Each row was made from one walk, in order. Every step used is in the known rows, and no mark comes twice. Write each row's walk.
Known rows:
Y, Z, H, J, C: [ 2.00  1.18 -1.51  0.59 -0.66 -2.22  0.10  0.75 -0.40  2.72  3.29  3.01
 -0.07 -1.37 -0.48 -3.77 -1.11  1.12 -1.76 -0.26  0.16  0.56  0.89]
U, R: [ 3.73  2.00 -0.98 -1.61  0.86 -5.71 -2.66  1.48 -0.37  1.71  1.71  0.37
  1.90 -0.87 -1.22 -3.33  2.52 -0.95 -0.21  3.76  1.69 -1.35  2.43]
J, C: [ 2.95  2.23 -2.46  0.45  0.24 -4.33 -1.23  0.66 -0.66  2.59  2.60  2.18
 -0.04 -1.51 -0.42 -2.57 -0.36  1.33 -1.93  1.86 -0.68 -0.28  1.15]
H, Z: [ 2.47  2.75  1.65 -2.07  0.34 -5.58 -2.16 -0.04 -0.89  1.74  1.40 -1.38
  2.57 -0.02  0.30 -2.37  2.29 -0.40 -0.10  3.00  0.55 -0.63  0.89]
U, R, G: [ 4.99 -0.06 -1.98 -0.83  1.45 -6.84 -1.55  0.54 -0.19  2.28  1.50  1.58
  1.93 -0.82 -2.20 -2.53  1.78 -0.92 -0.58  5.94  2.64 -1.94  1.80]
G, Z: [ 3.38  1.35 -2.45 -1.15  0.94 -6.37 -2.56  3.03 -1.09  1.26  3.94 -2.35
  1.03 -2.64 -0.77 -3.67 -0.28  1.30 -0.06  3.10  0.40  0.97  1.16]
A, C: [ 3.27  2.94 -2.28  0.69 -0.16 -3.83 -1.94  1.84  0.36  1.40  3.12  1.77
  0.99 -0.72 -2.06 -2.74 -0.43 -0.06 -1.45  0.89 -0.35 -1.15  0.78]
A, H: [ 2.33  2.45 -2.51  0.59 -0.79 -3.27 -2.35  1.49 -0.33  1.49  2.63  1.74
  0.91 -0.60 -2.71 -3.38 -0.72  0.50 -0.83  1.05  0.25 -0.94  0.08]
U, A, C: [ 3.08  2.79 -3.30  2.17 -0.42 -1.94 -1.78  2.93  1.71  1.83  2.53  1.87
  0.44 -0.63 -3.24 -4.00  0.17 -0.46 -2.36 -0.96 -0.55 -1.55  1.16]
C, Z, Y: [ 1.70  1.57  0.43 -1.50  1.05 -5.57 -2.30  2.18 -0.74  1.87  2.71  0.29
  1.44 -1.32  1.09 -3.05  2.56 -0.22 -0.78  2.15  1.67 -0.16  1.34]
R, G, Z: [ 4.58 -0.70 -3.39 -0.43  1.36 -7.45 -1.67  2.33 -0.77  1.76  3.74 -1.06
  1.16 -2.59 -1.67 -3.16 -0.78  1.16 -0.34  5.29  1.32  0.36  0.76]
H, J, C, Z, U: [-0.52  1.64  0.58  0.78 -1.97 -2.70 -0.67 -3.97 -2.38  3.01  3.32  1.34
  1.95 -0.77  2.28 -1.97 -0.18  1.16 -3.85  0.42 -0.68 -0.72 -0.67]
Z, U, A: [ 1.55  3.57 -0.33  0.93 -0.52 -1.14 -2.17  0.27  0.26  2.55  2.77 -2.27
  0.72 -0.73 -1.57 -2.69  2.62  0.10 -1.41 -0.06  0.36 -1.06  0.31]
Y, Z, H: [ 3.49  2.92  1.84 -2.90 -0.06 -3.83 -2.28  2.32 -0.17  1.80  2.25 -2.52
  1.31 -0.55 -1.70 -2.70  2.05 -0.76  1.89  1.55  2.24  1.10  1.30]
H, J, C, Z, L: [-1.28  0.67 -0.67  0.12  0.82 -4.65 -1.42 -0.20 -2.11  2.83  3.03  4.24
  0.14 -1.61  3.48 -3.06 -0.99  1.68 -3.21  0.48  0.51 -1.50  1.11]
U, R, G, Z, H, J, C: [ 3.52 -1.90 -4.02  1.67 -0.36 -5.81  0.17  0.84 -0.72  2.62  4.06  3.33
  1.34 -2.73 -0.89 -4.04 -1.19  0.57 -2.82  3.94  0.48 -0.06  1.55]
U, A: [ 2.75  2.95 -2.05  0.66  0.78 -2.69 -2.10  2.86  0.76  2.34  1.56 -0.81
  0.41 -0.78 -2.42 -3.59  2.25 -0.08 -1.27  0.54  0.53 -0.70  1.49]
H, J: [ 1.36  1.87 -2.49  0.73  0.75 -3.39 -0.89  0.85 -0.77  2.10  2.86  1.44
  0.95 -1.18 -0.63 -3.07 -0.08  0.90 -2.26  1.15  0.07 -0.54  0.34]
G, Z, U, A, H, J, C: [ 0.23  0.05 -5.50  4.90 -2.27 -0.14  0.02  0.10 -0.17  2.40  5.40  4.27
 -0.81 -2.56 -1.04 -5.55 -3.79  2.55 -4.50 -2.29 -1.90 -0.67 -0.64]
L, Z, H, J, C: [ 1.98  2.03 -2.83  1.32  0.23 -2.43 -0.05  0.79 -0.66  2.85  3.29  3.35
 -0.53 -1.17 -0.76 -2.02 -0.65  1.28 -2.62  0.54 -1.50 -0.81 -0.06]
Z, H: [ 3.18  3.52  1.01 -1.72 -0.32 -4.94 -2.71  1.71 -0.55  2.06  2.17 -3.17
  2.38 -0.83 -1.66 -1.43  3.15 -0.82  0.52  3.01  1.12  0.75  1.22]
U, A, C, Z: [ 1.96  2.20 -0.91  0.83 -1.20 -3.51 -2.10  1.36  0.27  2.04  1.29  1.26
  2.18  0.26 -1.35 -3.39  0.92 -1.12 -2.95 -0.61 -0.10 -1.09  0.99]
Y, Z, H, J: [ 1.87  1.74  0.07 -0.86 -0.22 -2.47 -0.90  1.63 -0.32  1.96  2.94  0.01
  1.07 -0.83 -1.10 -3.57  0.55 -0.02 -0.18  0.18  1.62  0.70  0.70]
J, C, Z, U, R, G: [ 2.91 -0.48  0.12 -0.24 -0.65 -5.85 -0.91 -3.46 -1.57  3.18  2.20  2.25
  2.71 -0.49  0.43 -1.81  1.29 -0.49 -2.47  5.03  1.74 -2.17  0.86]
Z, H, J: [ 1.58  2.27 -0.70  0.23 -0.36 -3.62 -1.31  1.18 -0.65  2.24  2.84 -0.64
  2.06 -1.13 -1.17 -2.40  1.51 -0.22 -1.49  1.57  0.44  0.33  0.53]
G, R: [ 2.62  1.29 -1.70  0.90  0.84 -5.80 -2.14  0.10  0.87  2.14  1.78 -0.03
  1.26 -0.89 -2.45 -1.36  1.96  0.31 -0.38  4.08  0.25 -0.75  0.83]
Y, Z: [ 3.30  2.33  0.05 -2.47  1.17 -3.53 -1.77  2.06 -0.16  1.57  2.27 -0.08
 -0.02 -0.64 -1.09 -3.62  0.24  0.56  1.09  0.88  2.04  0.02  1.08]
R, G: [ 4.18  0.82 -1.98 -0.34  1.35 -6.07 -1.24  0.56 -0.38  2.47  1.92  0.48
  1.26 -0.85 -2.04 -1.59  0.76  0.25 -0.76  4.95  1.66 -1.02  0.59]
Z, L: [ 0.87  2.74 -0.29 -1.45  2.15 -4.93 -3.10  2.50 -0.98  1.89  3.18  0.37
 -0.24 -2.02  1.01 -2.49  0.96  1.19  0.19  2.02  1.65 -1.52  1.44]

Which walk is each row?
[ 0.74  3.03  1.80 -0.36 -2.13 -3.41 -2.36 -2.48 -1.37  1.99  3.07 -0.69
  3.00  0.05  0.60 -1.36  0.88 -0.39 -2.11  0.57  0.08 -1.14 -0.50]
A, C, Z, U
[-1.23  1.40 -1.86  3.14 -2.61  0.00 -1.04 -1.30 -0.52  2.34  2.90  2.41
  1.61 -0.07 -1.03 -4.16 -0.64  0.32 -4.10 -2.39 -0.17 -1.60 -1.14]
C, Z, U, A, H, J
[ 1.86  4.18  0.23 -1.11  0.98 -2.15 -2.09 -0.71 -1.14  2.17  3.50 -1.30
 -0.02 -0.34 -0.40 -0.41  1.35  1.08 -0.25  1.49 -0.28 -2.00 -1.24]
L, Z, U
[ 2.92  2.45 -2.23 -0.89  3.24 -3.48 -1.76  4.24  0.26  1.61  3.74  1.77
 -1.61 -1.67 -0.79 -2.53  1.56  1.08  0.30  1.53  0.58 -1.62  0.45]
L, Z, Y
[ 0.59  0.69 -1.42  0.54 -0.68 -4.47 -0.51 -1.36 -1.90  2.91  1.96  3.45
  1.65 -0.68  1.55 -2.85 -0.77  0.95 -4.11  0.83 -0.71 -0.32  0.57]
H, J, C, Z
[ 1.85 -1.37 -1.03  1.13 -0.82 -4.80  0.12 -3.99 -1.64  3.36  2.60  4.02
  2.52 -0.70  0.72 -2.39  0.26  0.04 -3.80  3.88  1.35 -2.33  0.32]
H, J, C, Z, U, R, G
[ 1.71  1.67 -2.20  1.56 -0.88 -3.27 -0.27  0.36 -0.68  2.87  3.20  2.47
  0.76 -1.70 -0.49 -2.82 -0.26  0.87 -2.83  0.90 -0.80  0.35  0.70]
Z, H, J, C
[-1.09  1.20 -0.51  2.06 -3.00 -1.69 -0.62 -3.91 -2.17  2.66  3.64  3.35
  1.72 -0.47  1.23 -2.73 -1.68  1.27 -4.15 -0.71 -0.96 -1.06 -1.35]
A, H, J, C, Z, U
[ 1.88  3.39 -1.77  2.54 -1.51 -0.49 -1.80  0.72  1.19  2.12  3.60  0.49
  0.66 -0.52 -2.40 -3.30  0.64 -0.17 -2.42 -1.50 -0.57 -1.83  0.10]
Z, U, A, C
[ 0.64  3.07  2.87 -1.68 -1.22 -4.16 -2.61 -2.73 -2.23  2.37  2.44 -2.83
  3.12 -0.12  1.37 -1.00  2.37 -0.06 -1.21  2.07  0.77 -0.49 -0.43]
C, Z, U
[ 3.16  0.55 -3.52  3.09 -1.02 -2.42 -1.19  1.27  1.05  2.04  4.72  0.40
  0.58 -1.72 -2.80 -3.85 -1.08  0.35 -2.55  0.50 -0.11 -1.40 -0.02]
R, G, Z, U, A, C
[ 1.82  3.02  1.90 -1.90 -0.28 -1.82 -1.91 -0.90 -0.79  1.83  3.56 -1.81
  0.51 -0.62 -0.09 -2.64  0.78  0.86  0.81  0.40  1.79 -0.47 -0.18]
Y, Z, U
[ 3.94  0.79 -1.05 -0.80  1.44 -4.58 -1.42 -1.14 -0.63  2.53  2.62  1.30
  0.98 -0.31 -1.57 -1.04  1.71 -0.14 -0.54  5.00  1.83 -3.33 -0.07]
L, Z, U, R, G
[ 0.42  2.60  2.12 -2.37  1.76 -5.62 -2.91  1.15 -1.17  1.79  2.48 -0.01
  0.91 -1.17  2.25 -2.52  1.81  0.57  0.36  2.49  1.51 -1.83  1.39]
H, Z, L
[ 1.69  1.98  1.57 -0.92 -1.72 -4.39 -2.54 -2.08 -1.07  1.76  2.55  0.56
  3.59  0.05  0.43 -2.62  2.09 -1.57 -1.83  1.97  1.15 -2.18  0.90]
A, C, Z, U, R
[ 0.12  0.43 -2.55  1.85 -1.90 -3.32 -0.40 -1.41 -1.77  2.53  2.31  5.38
  1.43 -0.46  0.56 -3.58 -2.37  1.00 -4.48 -0.30 -0.92 -0.68 -0.07]
A, H, J, C, Z
[ 0.72  1.71 -0.76  1.87 -2.05 -2.32 -1.01  1.17  0.28  2.44  2.11  1.14
  2.79 -0.10 -1.37 -3.45  1.11 -1.46 -3.66 -1.25 -0.13 -0.23  0.68]
U, A, C, Z, H, J
[ 5.17 -1.36 -3.29 -0.84  1.44 -8.17 -1.92  2.25 -0.70  1.58  3.39 -0.07
  1.65 -2.58 -1.75 -3.99  0.12  0.11 -0.28  6.20  2.08 -0.61  1.90]
U, R, G, Z
[ 1.57  1.22 -3.82  2.04  0.06 -2.97  0.09  0.07 -0.79  2.81  3.23  4.37
 -0.24 -1.68 -0.02 -3.38 -1.65  1.98 -3.57  0.57 -1.12 -0.62  0.63]
H, J, C
[ 1.67  2.35 -0.73  0.93 -1.31 -2.60 -1.96  1.16  0.55  1.69  1.38  1.01
  1.66  0.44 -2.03 -4.37  1.01 -0.53 -1.29 -0.02 -0.01 -1.45  0.35]
U, A, H, Z
[ 2.29  2.82  0.98 -0.06 -2.17 -3.79 -2.50  1.74  0.32  2.20  1.31 -1.27
  3.31  0.29 -1.89 -2.52  2.71 -2.25 -1.80  0.15  0.38  0.01  1.25]
U, A, C, Z, H
[ 0.52  0.09 -1.86  0.99  0.45 -4.21 -0.31  1.05 -0.93  2.48  3.56  4.51
  0.31 -2.03  1.96 -3.93 -0.01  1.06 -3.42  0.49  0.29 -0.36  1.04]
H, J, C, Z, Y
[ 3.80  0.57 -0.41 -0.45  0.44 -5.34 -1.59 -1.73 -0.68  2.53  2.60  0.28
  2.22 -0.75 -1.35 -1.81  2.15 -0.70 -0.74  5.45  2.52 -2.31  0.77]
Z, U, R, G
[ 0.01  1.50 -5.02  4.67 -1.27  1.78  0.41 -0.54  0.17  2.92  4.17  6.33
 -2.01 -0.90 -1.66 -3.89 -2.95  2.37 -4.51 -3.05 -2.39 -2.68 -1.45]
L, Z, U, A, H, J, C
[ 1.10  3.48  3.34 -1.64 -0.94 -3.69 -2.16 -2.69 -1.37  2.00  2.74 -3.01
  2.79 -0.19  1.05 -1.45  2.58 -0.03 -0.25  2.46  0.45 -1.13 -0.37]
H, Z, U
[ 5.24 -0.37 -1.12 -1.57  0.23 -8.01 -2.33  2.50 -0.56  1.79  3.29 -2.49
  2.92 -2.25 -2.18 -2.90  1.96 -1.06  0.60  6.23  2.40  0.63  2.04]
U, R, G, Z, H
[ 0.69  1.84  1.02 -0.67 -1.08 -4.51 -1.57 -0.05 -1.60  2.47  1.88 -0.83
  3.38 -0.40  0.26 -1.98  1.95 -0.78 -2.03  1.62  0.60  0.57  0.50]
C, Z, H, J
[ 1.25  1.19 -1.55 -1.54  2.26 -6.40 -3.29  3.92 -1.26  1.24  4.78 -0.92
 -0.50 -3.54  1.43 -3.75 -0.62  1.96  0.42  2.56  1.44 -0.39  1.61]
G, Z, L
[ 1.45  3.27  0.12  1.82 -1.89 -1.02 -1.58 -0.29  1.06  2.05  3.02  0.17
  1.61  0.12 -1.37 -3.29  1.29 -0.66 -2.18 -1.25 -0.72 -2.06  0.03]
H, Z, U, A, C
[ 4.01 -0.05  0.33 -1.44  0.59 -4.45 -1.12 -1.37 -0.35  2.37  2.73  0.87
  1.37 -0.49 -1.33 -2.92  1.30 -0.37  0.31  4.22  3.50 -2.16  0.86]
Y, Z, U, R, G
[ 4.63 -1.72 -3.62 -0.33  2.43 -7.51 -1.59  4.34  0.21  1.37  4.90  1.29
  0.46 -3.64 -0.88 -4.88  0.88  0.32  0.06  5.22  2.76 -0.61  2.26]
U, R, G, Z, Y
[ 2.84  1.28 -0.45 -1.39 -0.17 -5.38 -2.86  0.19 -1.26  1.43  4.28 -2.30
  2.14 -2.38  0.09 -3.60  1.48  0.10 -0.08  3.64  1.41 -0.64  1.29]
G, Z, U, R
[ 1.02  3.41  1.77  0.15 -0.97 -1.81 -2.00 -0.94  0.19  2.45  2.16 -2.69
  1.82  0.05 -0.28 -2.80  3.14 -0.52 -1.24  0.28  0.27 -1.41  0.18]
H, Z, U, A
[ 3.64  2.10 -0.32 -1.86 -0.14 -6.43 -3.02  3.21 -0.90  1.44  3.78 -4.55
  2.25 -2.45 -1.39 -2.67  1.66 -0.11  0.91  3.56  0.78  1.88  1.31]
G, Z, H
[ 0.97  3.00 -1.91  2.45 -2.15  0.05 -2.19  0.27  0.54  2.02  3.18  0.58
  0.54 -0.44 -2.91 -3.75  0.32  0.31 -1.71 -1.35  0.02 -1.51 -0.58]
Z, U, A, H
